Each row was made from one path, in order. Every step used is in the known rows, and no mark comes twice. Write each row's path.
Known rows:
w -> m -> p -> y -> z -> k -> s: [ 10.9  -0.1  -4.6   9.3  -5.2 -29.2 -19.3  -1.5  22.5  18.7   6.4   0.7
  -8.6   0.6 -18.0 -25.0 -22.3  -2.0  -8.9   3.9   4.7 -27.0]
y -> s -> k -> w -> m: [  7.8 -10.1 -20.3   1.0  12.5  15.0   6.3  12.9  -9.9 -14.5  12.6 -16.7
   6.7  14.3  19.6 -17.6 -10.4 -15.1 -36.6 -10.1  12.7  12.1]
z -> k -> s -> y -> p -> m -> w: [  2.9 -11.9  25.1  -5.2   7.6   3.9   7.3  12.9 -14.9  -8.8  32.6  -7.8
 -14.3 -31.4  20.5 -19.5  -5.5  -4.0 -36.9 -17.9 -14.2 -13.6]
k -> s -> y -> z: [ 15.9   7.4  38.3   9.7  20.1  26.9  -4.6 -20.8  -5.5  -3.1  27.1  -3.9
  13.4  -5.2  22.3 -12.1   3.7   0.5 -13.9 -20.5   0.2  10.2]
s -> y -> z -> k -> w -> m -> p: [  3.0   1.7  11.6  10.5  10.3  -4.7   1.4   6.6  38.4   7.0  26.2 -11.8
  -4.9  18.1 -17.9  -0.7  -5.6  -9.2 -20.3 -21.8   3.3   3.4]
y -> z -> k -> s: [ -1.9  18.8   2.8   6.6  19.3  15.5   6.5  -8.0 -15.3  11.2  15.1 -12.4
 -19.4 -13.4   9.0 -13.7 -13.7 -16.9 -17.4 -24.0   3.9  21.6]
w -> m -> p -> y -> z: [  4.6  -2.1  -6.4  13.0  -8.7 -28.6 -19.0  -1.9  34.5  20.7   2.4  -3.9
  -6.9   7.0 -14.7 -18.4 -23.4 -10.0  -5.7   9.3   3.3 -20.4]
s -> k -> w: [-13.2   0.4   1.0  21.7   3.3  11.5  -5.1  -1.6  -4.2 -33.8  11.6 -36.4
  19.5   6.3  15.9 -17.0   7.4  -5.7 -45.1 -14.9  -9.9  16.5]
k -> w -> m: [ 15.3  19.9  -7.9  17.4 -19.4  14.0 -16.2 -10.6   9.2 -17.5  10.1 -21.4
  18.4 -16.2  14.5 -20.9 -10.2  -6.1 -36.4   2.1  10.7  -8.0]
x -> m -> p -> y: [ -6.0 -12.1 -26.8  22.9  -8.0 -20.6 -19.4 -33.2 -10.2  17.2   4.7 -19.1
  10.3   1.7  29.4 -11.5 -23.9 -30.4   7.8  14.2 -32.8 -15.5]
w -> m: [ 12.3   9.5  16.7   8.4  -7.9 -16.4 -10.9   9.2  24.7  21.6   8.4  -5.6
   2.7 -25.9  22.4 -16.9 -17.5  -6.2 -31.2   5.8  11.8  -2.4]
x -> m -> w: [ -2.7   3.9 -25.4  34.2 -11.4 -17.2  -5.5 -21.5   4.7  -1.3   8.7 -17.5
  17.9  -9.9  67.8 -11.0 -13.5 -44.7 -16.3   8.1 -23.9 -11.0]
p -> y -> s -> k: [-16.8 -34.0  -1.7  -8.5   4.9  12.9  -0.9  25.6 -26.8   5.5   9.0  -7.7
 -10.6  17.1   8.1   6.1 -25.9  -8.9 -12.3 -13.9  -5.5  10.9]
z -> k -> s -> y -> p: [  5.8 -11.5  26.7 -11.9  15.9  16.4   2.9   3.4 -20.0   3.8  29.2  -9.4
  -8.5 -32.5  17.7 -14.3  -3.2   0.8 -36.2 -18.7  -6.9  -0.9]
w -> m -> p -> y -> s -> k -> z: [ 12.0 -18.1 -17.8   1.7  -5.0 -30.5 -19.1  10.8  27.3   3.3   2.9  -3.8
  -1.5  11.9 -11.1 -19.6 -13.7  -2.5 -18.8  10.5   0.8 -28.2]
s -> y -> p -> m -> w: [ -6.8 -28.9  37.7  -4.2   6.5   6.0   5.6  11.9  27.2 -20.6  28.4 -16.3
  -8.8   4.2  27.8  -0.2  -5.3 -16.0 -22.4  -5.3  -8.0  -5.8]
p -> y -> z -> k: [-21.4 -11.1   4.5  -2.5   1.0   5.9  -3.4  17.5 -17.3  17.4   7.6  -9.6
 -28.2   3.0  -8.6   9.3 -31.6 -11.4  -1.2 -20.7  -5.5  12.7]
w -> m -> p -> y: [  2.9  -8.2  -1.9  11.7 -14.1 -29.3 -20.4   0.9  30.9  21.3   6.0  -4.6
  -2.1  -3.7  -8.8 -18.8 -21.8  -6.7 -12.7  13.2  -2.0 -23.3]
x -> m -> p -> y -> s -> k: [ -4.1 -19.4 -33.6  18.2   1.0 -22.4 -15.1 -23.2 -13.0   9.6   3.0 -19.4
   9.6  16.8  26.4 -15.3 -22.3 -30.1   5.5  10.1 -27.2 -13.6]
m -> p -> y: [-27.5 -25.9 -14.1  10.6 -10.1  -0.5 -13.8 -22.1   5.6  13.8  13.5 -17.9
  -5.0   1.5  -9.8  -5.0 -16.2 -18.3  -4.1   6.2 -32.9  -9.5]
k -> s -> y: [ 14.9  -1.8  44.4   6.6  12.7  26.8  -6.6 -17.7 -10.0  -0.8  30.9  -4.1
  20.4 -21.5  31.1 -12.6   6.4   5.8 -23.1 -14.5  -8.0   4.5]

Which path is each row?
[ -4.2 -25.5  -8.0  -6.0  -1.3   7.9  -8.2  26.3 -19.9  -5.0   6.5  -6.6
  -4.9  20.9  -0.1  -2.0 -26.4  -3.3 -13.9 -12.0   5.5  -1.4] => p -> y -> s -> k -> w -> m
[  2.9  -4.0  28.1  -3.7  10.7  11.8   4.0   7.4 -20.5  14.2  33.4  -6.5
  -2.6 -38.2  15.4 -12.3  -3.4   2.4 -39.6 -23.8 -13.9   3.6] => z -> k -> s -> y
[-22.6  -1.8  19.7  23.2 -18.7 -15.6   8.8  14.4   0.3 -15.0  25.8 -17.5
 -14.8 -35.6  42.5 -16.5 -18.8 -26.6 -30.5  -1.4 -31.8  -8.1] => p -> m -> w
[ -1.3   0.2 -17.5   3.1 -16.3  -5.7  -9.1  10.5  -5.6   2.2  17.0 -17.3
  -8.6 -22.9 -13.5 -16.7 -17.8  -5.1 -36.9  -8.4  -6.8 -17.3] => z -> k -> w -> m -> p -> y
[-12.9  -7.0   8.4  -2.5   5.1  11.2  -6.5  10.2 -26.5  13.1   9.5  -5.4
 -23.2   2.6  -5.8   2.9 -28.6  -5.2   0.4 -22.8  -3.5   7.3] => p -> y -> z -> k -> s
[-26.5 -17.0 -20.5  13.2  -3.3   0.2 -11.5 -24.4   9.8  12.4   9.4 -16.9
 -13.6  17.6 -17.3  -4.4 -18.6 -22.9   5.6   1.1 -24.0  -4.0] => m -> p -> y -> z
[  6.7   2.2  -4.4  15.2 -10.1 -26.9 -14.7 -10.1  37.9  21.8   8.4  -8.9
   2.9 -12.7   2.5 -24.9 -14.2 -13.1 -22.9  15.0  -0.5 -17.2] => w -> m -> p
[  2.6  -4.9 -26.6  -2.2 -11.5   0.5  -4.1  13.8 -10.7   1.8  17.4 -13.8
 -11.3 -16.4 -13.7 -17.2 -21.4  -7.9 -36.6  -9.4  -2.8 -16.5] => z -> k -> w -> m -> p -> y -> s
[ -1.3  20.4 -23.5  14.0   5.5   2.4   0.3  -8.7  10.4   3.5  10.7 -20.1
 -19.1   2.8 -14.4 -16.2 -16.7 -21.3 -18.9 -15.5   8.6   7.1] => y -> z -> k -> w -> m -> p
[  5.7 -13.5 -31.1   4.5  11.5  11.0   4.0   4.3  -2.9 -14.5  12.6 -17.8
   7.1  21.2  10.9 -22.1  -8.6 -18.1 -33.7  -5.9   7.8   4.6] => y -> s -> k -> w -> m -> p
[ -3.2 -27.5  47.3 -10.0  11.6  10.5   3.4  10.4  17.8 -11.6  27.4 -18.3
  -9.6  -1.0  23.1  -0.7  -8.4  -9.2 -20.0  -4.8  -6.6   2.9] => s -> y -> p -> m
[-13.2  12.6  -2.9   5.8  15.0   8.2  10.6   1.4  -3.6  18.8  14.1 -17.3
 -25.9 -10.4   6.3  -3.8 -18.9 -24.7 -19.9 -22.6   1.4  29.2] => y -> z -> k
[ -4.5  -4.2  -5.7  22.0  -4.3 -11.7 -15.5   5.2  12.4 -29.3   4.9 -27.3
  15.7  20.6  -7.1 -22.5  -0.2   2.0 -34.7  -7.9  -4.5  -8.1] => s -> k -> w -> m -> p -> y
[-24.4 -35.4 -25.0   5.3   0.1  -0.8  -6.6 -11.1  -0.1   7.0  13.0 -15.0
  -7.5  21.0 -12.3  -7.6 -16.6 -20.4  -5.6   1.8 -24.5  -7.2] => m -> p -> y -> s -> k
[ -2.2  -1.4 -27.5  26.3  -3.6 -18.7 -13.6 -42.2  -3.0  15.8   7.8 -23.3
  15.2  -7.7  41.5 -18.4 -16.5 -35.9  -2.4  17.0 -30.7  -9.2] => x -> m -> p
[ -7.5  -3.7  29.5   4.0  17.3   4.9  10.1  14.5  23.9  16.0  28.5 -11.4
  -9.5   6.4  -0.5  10.4  -6.4 -12.2 -22.2 -29.8  -2.6  23.3] => s -> y -> z -> k
[ -8.5  -2.6  -3.0   0.7  -6.1   3.1 -10.0  18.7  -9.4   6.7   5.0  -7.8
 -21.9   9.6 -16.8   1.9 -32.7  -6.5  -4.3 -17.8   5.7   0.1] => p -> y -> z -> k -> w -> m
[ 10.1  14.2 -25.5  20.0 -18.6   5.2 -20.9 -18.6  17.3 -18.8   6.0 -19.8
   8.9   9.6 -12.6 -22.0 -15.3  -9.4 -17.2   3.8   6.5 -19.4] => k -> w -> m -> p -> y -> z
[  3.4 -23.5 -21.0 -12.4  21.0  18.3   8.6  13.3 -16.8 -15.6  12.9 -15.3
   1.0   5.4  29.6  -6.3  -0.9 -15.9 -38.5 -10.9  -0.8  16.8] => y -> s -> k -> z
[  2.7  -4.6 -28.5  20.5   1.5 -20.3 -18.2 -33.7 -18.9  14.6   5.9 -14.3
   3.9   4.4  19.8 -18.9 -24.0 -26.7  11.6   5.7 -25.2 -19.2] => x -> m -> p -> y -> z -> k -> s
